Each row was made from one path, in order. Every step used is in the known rows, and no mark comes twice. Write each row's path.
Known rows:
kuno, mela, pizos, pubad, dadine: [-4.670  1.408 -0.736 -0.603  0.486 -2.635  0.181  0.833  2.572 -1.639
  6.913 -1.493  1.262 -1.832  0.727  0.156 -1.736 -0.373 -0.175 -0.792
  1.589]
dadine, goli, pizos: [-1.782 -0.416 -0.988  0.705  2.101 -1.633 -0.759  2.219  3.282 -0.557
  1.605 -2.438  0.901 -1.924  0.766 -3.033  0.194  3.359  1.520  0.755
  1.358]
zelatav, biga, goli, pizos, pubad: [-2.657 -0.785  1.253 -1.534  1.701 -2.188 -1.689  2.992  2.412 -1.332
  1.926 -2.280  1.073 -3.027  0.407 -0.938 -0.642  0.475  1.355  1.443
  2.543]
dadine, goli: [-2.065 -0.823 -0.839  0.129  1.681 -0.685 -0.875  1.652  1.439 -0.355
  0.738 -1.442  1.209 -0.808  0.893 -1.909  0.632  2.918  0.836  0.631
  0.897]
biga, pubad: [-0.692 -1.222  1.016  0.380  2.351 -0.949 -1.021  1.396  1.070 -0.349
  0.358 -2.424  1.007 -0.702 -0.054  0.214 -0.283  0.724  1.380  1.145
 -0.664]
mela, kuno: [-1.359 -0.044  1.438 -0.874  0.467 -1.229 -0.009  2.099 -0.641 -0.078
  1.293 -1.166  1.326  0.132 -0.219 -1.411  0.655  0.273  0.662  0.811
 -0.002]
nikobiv, pizos, goli, biga: [-2.465 -0.651 -0.012  0.262  0.439 -0.838 -0.425  2.244  4.837  0.089
  3.701 -0.233  2.752 -0.947  0.953 -2.872 -0.593  2.884  0.974  1.054
  1.217]
mela, biga: [-2.110  0.659  2.424 -0.316  0.746 -1.034 -1.425  2.201  1.110 -0.578
  0.399  0.110  1.853 -0.651  0.153 -1.040  0.980  0.035 -0.770  0.700
  0.633]
biga, goli, pizos, pubad, dadine: [-3.839  1.125 -0.742 -0.355  0.958 -2.166 -0.141  2.243  3.511 -1.614
  4.103 -3.102  0.944 -3.193  0.946 -0.871 -2.102  0.098  2.378  0.789
  2.522]
kuno, mela, biga, pubad, pizos, goli: [-2.770 -0.686  1.703  0.254  1.230 -1.783 -1.786  1.655  3.697 -1.269
  3.452 -1.234  1.170 -1.631  0.196 -2.331 -1.571  0.591 -0.397 -0.485
  1.215]
pubad, pizos, goli, biga: [-3.251 -0.591  1.604  0.662  0.419 -1.111  0.842  1.887  3.779 -0.418
  5.157 -2.016  2.430 -1.550  1.142 -3.487 -0.594  1.984  0.591 -0.063
  1.106]
pizos, pubad, dadine, goli: [-4.965  0.776 -0.576 -0.776  0.326 -1.449 -0.268  1.389  2.866 -0.964
  3.109 -1.282  1.545 -1.695  1.228 -1.863 -0.960  2.423  1.416  0.264
  1.293]
kuno, mela, biga, pubad: [-1.249 -0.386  1.907 -0.118  2.110 -1.411 -2.430  1.695  1.574 -0.981
  1.793 -0.692  0.903 -0.578 -0.857  0.465 -0.719 -0.855 -0.626 -0.014
  0.252]
kuno, mela, pizos: [-1.710 -0.248 -0.958  0.301  1.790 -1.859 -0.453  1.185  1.229 -0.989
  4.517 -1.541  0.957 -0.899  0.456  0.052 -0.051  0.068 -0.697 -0.396
  1.282]
kuno, mela, pizos, pubad: [-2.952  0.012 -0.952 -0.829  1.253 -2.202 -1.038  1.241  2.181 -1.217
  5.394 -2.028  0.956 -1.193  0.460  0.708 -1.432  0.456 -0.574 -0.196
  0.617]
nikobiv, pizos: [-1.718 -0.466 -1.123  0.168 -0.323 -1.325 -0.536  1.753  2.155 -0.282
  1.023  0.673  2.063 -0.093  1.036 -0.983  0.559  1.822  0.293  1.536
  1.638]
mela, biga, pubad, dadine, goli: [-3.146  1.222  2.134  0.132  1.893 -1.316 -1.478  1.638  3.393 -1.008
  0.983 -1.244  1.482 -2.124 -0.039 -2.891 -0.427  1.192  1.645  0.224
  1.049]
goli, biga, pubad, dadine: [-2.511  0.687  2.640  0.790  1.798 -1.294  0.755  1.300  2.747 -0.548
  4.362 -2.302  2.115 -1.463 -0.312 -0.814 -0.885 -0.538  2.085  0.058
  0.060]
pizos, goli: [-2.205 -1.340  0.093  0.006  1.590 -0.506 -0.859  1.731  1.638 -0.168
  1.272 -1.520  1.367 -1.008  1.148 -1.586 -0.114  2.190  0.485  0.792
  0.211]
kuno, mela: [-1.780 -1.032 -0.769  0.075  1.114 -1.195 -0.610  1.297 -0.035 -0.706
  2.816 -0.434  1.042  0.140  0.356  0.841  0.140  0.064 -0.981 -0.202
  1.073]
kuno, mela, pizos, goli, biga, pubad: [-1.511 -0.914  0.804  0.673  3.861 -1.434 -0.982  1.386  4.602 -0.637
  6.619 -3.839  1.178 -2.170 -0.331 -1.421 -2.208  0.956  1.238 -0.542
 -0.221]

Write each row's path:
[-3.147  0.419  1.120  0.871  3.139 -1.846  0.221  0.967  5.076 -1.034
  8.193 -3.309  1.484 -2.794 -0.050 -1.936 -2.550  0.059  1.730 -1.183
  0.741] => kuno, mela, pizos, goli, biga, pubad, dadine
[-5.187  1.402 -0.696 -0.549 -0.789 -1.804  0.078  1.853  6.060 -0.736
  5.663  0.028  2.908 -1.694  0.974 -3.117 -1.581  3.003  1.787  0.525
  2.269] => nikobiv, pizos, pubad, dadine, goli, biga
[-1.159 -0.966  1.244  0.609  3.166 -0.687 -0.991  1.812  3.445 -0.157
  2.522 -3.271  1.534 -1.398 -0.340 -2.016 -0.648  2.396  2.481  0.585
 -0.327] => dadine, goli, biga, pubad
[-1.722 -0.532  2.484  1.037  1.045 -1.590  0.665  1.568  3.188 -0.594
  4.214 -2.905  2.104 -1.234 -0.032 -1.695 -0.718  0.527  1.458  0.286
  0.193] => goli, biga, pubad, pizos
[-1.381 -1.490  2.164  0.448  3.138 -0.432 -0.906  1.853  3.753  0.020
  3.059 -3.325  1.675 -1.582 -0.114 -1.605 -1.431  1.662  2.096  0.641
 -1.087] => pizos, goli, biga, pubad
[-3.492  1.052 -0.583  0.881  1.452 -2.047  0.415  1.798  3.767 -0.925
  3.116 -1.894  1.216 -2.534  1.042 -3.609 -0.136  2.570  1.909  0.088
  2.369] => pubad, dadine, goli, pizos
[-4.921  1.616 -0.734 -0.587  1.049 -2.104 -0.071  1.220  4.060 -1.252
  4.740 -2.496  1.491 -2.774  1.329 -2.655 -1.177  2.467  1.645  0.062
  1.397] => mela, pizos, pubad, dadine, goli
[-1.410  0.344 -0.042  0.084  2.024 -1.839 -2.072  2.868  2.541 -1.609
  3.034 -1.413  0.527 -2.267 -0.204 -0.742 -0.904 -1.044 -0.083  0.044
  3.214] => kuno, mela, biga, goli, pizos
[-4.369  2.002  0.160 -0.831  0.656 -2.620 -1.497  2.571  4.077 -2.253
  5.436 -1.320  0.820 -3.108  0.092 -0.621 -2.565 -1.553  0.367 -0.331
  3.540] => kuno, mela, biga, goli, pizos, pubad, dadine
[-3.740  0.961  0.855  0.529  1.122 -0.973  0.879  1.605  3.140 -0.559
  4.570 -1.335  2.287 -1.608  0.666 -2.996 -0.044  1.681  1.673 -0.425
  1.663] => pubad, dadine, goli, biga
[-2.475 -0.432  0.159  0.392  2.567 -1.362 -0.354  1.654  3.781 -0.633
  7.348 -2.422  1.633 -1.800  0.367 -1.826 -1.312  1.036  0.030 -0.830
  0.899] => kuno, mela, pizos, goli, biga
[-4.344  0.646  1.452 -1.336  0.997 -2.668 -0.570  2.573  2.775 -1.708
  3.470 -1.750  1.422 -3.649  0.657 -1.536 -1.011 -0.323  1.824  0.822
  3.449] => zelatav, biga, goli, pizos, pubad, dadine
[-2.269 -1.592  0.896  0.745  1.506 -1.314 -0.386  1.337  3.249 -0.637
  2.119 -3.023  1.224 -1.730  1.060 -2.577 -1.212  2.188  1.495  0.668
  0.221] => biga, pubad, pizos, goli
[-2.195 -0.264 -1.050 -0.555  1.672 -1.747 -1.288  2.651  3.143 -1.218
  2.730 -3.632  0.591 -2.576  0.653 -0.322 -1.816  0.889  1.978  1.452
  1.622] => biga, goli, pizos, pubad
[-2.563  0.914  0.903 -1.024  1.380 -1.906 -2.361  3.273  3.916 -1.480
  2.079 -2.471  0.945 -2.980  0.095 -1.165 -1.555  0.162  0.983  1.308
  1.858] => mela, biga, goli, pizos, pubad
[-4.388  1.412  0.461 -0.258  0.213 -2.594  0.315  1.838  3.481 -1.159
  4.429 -1.932  1.453 -2.310  0.804 -1.230 -1.402  0.783  1.254  0.518
  1.138] => goli, pizos, pubad, dadine
[-5.014  1.700 -0.504 -0.425  1.326 -2.352  0.285  1.237  5.030 -1.424
  9.085 -2.296  1.776 -2.513  0.417 -2.107 -2.173  1.264  0.955 -1.391
  1.896] => kuno, mela, pizos, pubad, dadine, goli, biga
[-1.401 -0.564  2.032  0.665  3.799 -1.097 -0.751  1.698  4.930 -0.266
  4.705 -4.471  1.645 -2.647  0.013 -2.466 -1.656  1.824  2.386  0.515
 -0.952] => mela, pizos, goli, biga, pubad
[-0.802 -0.815  2.430  0.557  2.518 -0.875 -0.434  1.715  2.303 -0.137
  2.838 -2.785  1.796 -0.866 -0.599 -0.294 -0.634  0.326  1.695  0.679
 -0.896] => goli, biga, pubad
[-2.660 -0.013  0.010 -0.445  0.960 -2.185 -0.770  2.271  3.095 -0.769
  2.963 -2.437  1.098 -1.716  0.550 -0.676 -1.142  1.654  0.858  1.121
  0.257] => goli, pizos, pubad
[-2.629  0.415 -0.039  1.171  2.781 -2.105 -0.317  1.580  4.437 -0.952
  2.452 -3.324  0.810 -2.917  0.386 -3.201 -1.161  2.396  3.126  0.398
  1.167] => biga, pubad, dadine, goli, pizos
[-2.339 -0.047  1.267  0.454  2.500 -1.053 -0.026  1.942  4.190 -0.241
  5.390 -3.106  2.047 -2.253  0.689 -2.870 -0.613  1.895  1.115  0.184
  0.120] => mela, pizos, goli, biga
[-5.060  0.995 -2.021 -0.720 -1.019 -1.878 -0.466  1.495  4.737 -0.923
  3.176  0.392  2.116 -1.495  1.594 -2.655 -1.176  3.402  1.523  0.975
  2.500] => nikobiv, pizos, pubad, dadine, goli
[-5.016  1.979  0.594 -0.408  1.229 -2.015  0.547  1.562  5.303 -1.045
  7.184 -2.885  2.236 -2.971  0.725 -3.132 -1.464  2.130  2.023 -0.360
  1.195] => mela, pizos, pubad, dadine, goli, biga
